Known rows, with every step that occurs
N U W C: [-3.49 -2.37  4.40  1.52  0.03 -0.91 -0.33  1.37  1.83  0.48  1.75 -1.83
  0.47  1.75 -4.08 -5.07  6.39 -0.89 -1.80]
G C N U W: [-0.90  2.08  3.56 -0.36  0.93  1.70 -1.38  0.68  0.96 -2.39  0.14  0.52
  4.13  0.57 -1.95 -4.71  5.76 -0.54  1.35]
U G: [ 0.75 -3.10  0.36  1.09  1.98 -0.99 -2.19  1.24  1.77 -3.31 -1.59  1.97
 -2.04  0.89  5.23 -1.67  0.08  3.33 -0.69]
W C Q N: [-2.59  1.62  4.14  2.98 -0.63 -4.18 -3.84 -2.60 -2.79  0.68 -1.13  1.57
 -5.47 -0.80  0.69 -1.73  1.13 -0.22  0.04]
Q U: [-1.07 -1.07  1.83  1.90  2.00 -0.97 -2.26 -0.61  1.75  0.64 -2.53 -1.12
 -3.08  0.97  0.29 -4.15  2.93  2.02 -1.86]
C N W: [-4.08 -0.54  2.31 -0.09  1.01  1.20 -0.73  1.42 -0.76 -0.17 -3.30  7.61
  3.27 -2.15  0.17 -1.14  1.09  3.83  2.11]
Q N U: [-0.33  2.21  2.58  2.52 -2.22 -1.91 -2.80 -2.91 -1.64 -0.27 -0.43 -2.15
 -1.03 -1.41 -0.54 -5.49  3.23 -0.86 -0.51]
G Q U W: [-2.67 -0.46  4.43  1.18  6.48 -4.86  1.26  1.77  1.47 -0.84 -0.76 -2.32
 -8.04  1.28 -0.32 -3.87  6.17  1.31 -3.41]
N W C: [-5.09 -2.66  3.15  3.80  0.08 -0.77 -2.19  1.10 -1.86  2.71 -2.62  4.34
  0.93 -1.98 -0.04 -1.88  2.77  3.26 -0.52]
G N W C Q U: [-5.32  2.53  5.42  1.12  2.22 -4.11 -2.72 -0.20 -0.37  2.62 -2.56  4.95
 -3.03  0.09 -2.16 -2.36  6.47  3.29 -0.20]
C Q: [-2.59  2.99  3.59  1.70  1.09 -1.00 -2.84 -1.50 -0.51 -3.05 -1.10  1.93
 -2.32 -1.08  2.12 -1.07  0.17 -0.39  1.23]
N W C Q: [-5.54  1.03  5.49  3.67 -0.26 -1.53 -2.82  0.17 -2.62  0.43 -2.23  5.74
 -1.33 -2.18  0.67 -1.21  2.29  1.77  0.62]
W N: [-1.39 -3.31  1.23  1.58  1.81  3.00 -1.32  1.89  0.27 -1.33 -1.34 -1.76
 -0.27  1.37  2.45 -0.57 -0.23 -0.76 -0.26]
W C: [-4.13 -3.59  1.66  2.67  1.23 -0.73 -3.27  0.88  0.24  2.02 -0.80  1.14
 -0.39  0.73 -0.39 -1.52  1.15  1.53 -0.97]
G Q U: [-3.51  0.08  2.87  2.34  4.69 -3.15 -2.18  1.55  0.33  0.36 -1.84 -1.36
 -6.63  0.80  0.78 -3.06  2.98  1.88 -3.13]
U G Q N W C: [-2.82 -2.61  3.65  4.21  1.61 -6.82 -2.27  2.54 -4.05  0.82 -2.84  4.41
 -7.45 -1.34  4.44 -1.57  2.60  5.38 -2.84]
N U G C: [ 1.82  0.84  1.67  3.38 -1.37  1.12 -5.12  0.28  0.26 -3.60 -1.31 -0.96
  0.98  0.49  4.44 -4.80  3.24  1.32 -0.70]
N W C Q U G: [-2.01 -1.26  5.29  3.01  0.12 -2.69 -3.23  1.75  0.56 -0.22 -3.94  5.26
 -6.41  1.23  3.36 -3.45  3.84  4.54 -2.29]
Q N U W: [ 0.66  1.78  4.19  1.24 -0.31 -3.71  0.70 -2.74 -0.53 -1.54  0.79 -3.10
 -2.41 -0.98 -1.72 -6.31  6.38 -1.31 -0.66]
Q N W C: [-3.14 -1.46  3.45  4.45 -0.84 -3.92 -2.42 -1.34 -4.26  3.61 -3.12  3.45
 -1.68 -3.11  0.53 -2.76  3.10  3.10 -0.65]
N W C Q U: [-4.74  0.96  6.21  3.47 -0.22 -1.94 -3.09  0.20 -1.12  2.14 -3.66  3.93
 -4.55 -0.47 -0.40 -3.43  4.53  2.56 -1.25]

Rows
[-3.79 -0.58  5.54  1.15  2.70 -2.93 -0.44  0.09  0.56 -1.36  0.71  1.59
 -3.74  0.80 -0.68 -1.67  3.86 -0.76 -0.08] | U W C Q
[-5.78 -3.79  4.30 -1.16  6.36 -3.56  0.51  5.12  2.97  2.11 -0.42  1.91
 -5.90  4.37 -3.76 -2.38  5.36  2.50 -3.05] | G Q U W C N
[-2.01 -2.74  4.41  0.79  6.65 -1.57  2.09  4.49  1.67 -1.34 -0.78 -4.60
 -8.10  3.40  0.39 -2.65  5.39 -0.46 -3.88] | G Q U W N
[ 1.09 -1.27 -0.06  0.15  2.08  1.29 -4.25  1.86  1.20 -3.32 -2.71  4.62
  1.26  1.28  5.40 -0.98 -0.04  4.02  1.18] | U G C N
[-1.54  2.80  4.23  1.38  1.43 -1.42 -2.83 -1.56  0.99 -1.58 -2.23  0.42
 -5.70  0.70  1.16 -3.33  2.38  0.39 -0.77] | C Q U
[ 0.07  7.47  5.56  5.47 -1.24 -3.64 -4.28 -4.80 -7.42 -1.53 -4.36  3.41
 -2.56 -5.92  4.60 -2.81  3.64  1.10  2.27] | G C Q N W
[-0.38  4.09  3.65  2.22  0.14 -4.01 -2.93 -4.26 -2.84 -2.12 -1.65  1.20
 -5.11 -2.35  2.33 -2.00  0.74 -0.43  1.07] | C Q N
[-5.52 -2.41  2.08 -0.60 -1.25  2.70 -3.40  2.79  2.27  2.04  0.47  2.84
  3.88  2.66 -4.48 -3.06  1.79  0.75 -0.18] | W C N U
[-0.54 -3.70  2.78  0.34  3.72  1.23  2.24  2.20  1.59 -2.61 -0.21 -2.71
 -1.44  1.79  1.33 -1.56  3.18 -1.30 -0.48] | U W N
[-3.50  0.30  3.72  0.29  2.03 -4.15 -2.44  1.52 -0.23 -1.26 -1.65  7.91
 -2.08 -0.01  2.69  0.05  3.64  4.67  0.87] | U G N W C Q
[ 2.67  5.23  4.65  4.78 -0.98 -4.34 -4.37 -3.15 -5.55 -3.93 -4.78  4.68
 -4.76 -4.17  8.41 -2.56  2.96  3.20  1.32] | U G C Q N W
[-1.34  5.11  5.43  3.42 -1.12 -4.23 -1.95 -3.86 -5.16 -1.45 -3.47  4.51
 -4.11 -5.00  2.89 -2.48  2.45  1.28  1.55] | C Q N W
[ 0.96 -3.95  1.53  0.89 -0.73  4.01 -1.96  3.84  2.82 -3.97 -0.17 -2.54
 -0.43  3.63  3.68 -3.16  1.04 -0.32 -1.67] | W N U G
[-2.59  3.15  3.68  2.92  0.26 -4.24 -2.40 -0.88 -2.82 -0.46  0.19 -2.55
 -4.39 -1.62 -0.33 -4.41  3.11 -0.73 -1.84] | G Q N U
[-2.01 -0.45  2.59  1.69  1.49 -1.68 -2.36  3.25  1.14 -3.78  0.42 -0.27
 -3.56  1.25  3.00 -3.28  2.01  1.54 -2.76] | N U G Q
[ 3.84  2.22  1.91  3.79 -2.36 -1.89 -5.27 -2.25 -2.11 -2.93 -1.77 -1.67
 -1.72 -0.75  4.89 -5.76  3.65  1.05 -0.81] | Q N U G C
[-1.79  2.60  1.96  0.71 -0.99  3.45 -4.73  0.31 -0.03 -1.10 -1.06  1.43
  5.37  0.39 -0.98 -3.76  2.64  0.18  1.66] | G C N U
[-4.71 -0.14  4.02  2.51  0.63 -1.38 -4.03 -0.20 -0.26 -0.24 -0.53  2.47
 -2.68  0.27  0.33 -0.72  0.78 -0.03  0.12] | W C Q
[ 0.97 -1.55 -0.05 -1.38  4.31 -3.74 -1.95  0.54  4.18 -1.25 -1.83  1.01
 -3.73  3.09  2.47 -3.04  4.30  4.98 -1.57] | Q U G N
[-1.70 -0.60  2.75 -0.71  3.24 -4.73 -3.68  1.23  3.52 -0.52 -1.14  2.90
 -6.26  4.45  1.24 -1.83  4.11  3.77 -1.58] | W C Q U G N
[-4.11  1.44  6.75  1.17 -0.33 -1.47 -0.79  0.46  1.29 -1.60  2.07 -0.33
 -2.12  1.32 -3.26 -4.41  5.95 -2.56 -0.75] | N U W C Q
[-0.12 -1.38  3.43  0.74  3.80 -2.65  1.07 -0.26  2.81 -0.61 -1.23 -2.01
 -4.36  1.38 -0.71 -5.11  6.28  1.30 -2.00] | Q U W
[-2.86  3.12  5.39  2.91 -3.39 -2.77 -4.33 -2.49 -2.23  0.57  0.26 -0.39
 -3.61 -0.29 -1.87 -4.45  3.07 -2.11 -0.65] | W C Q N U
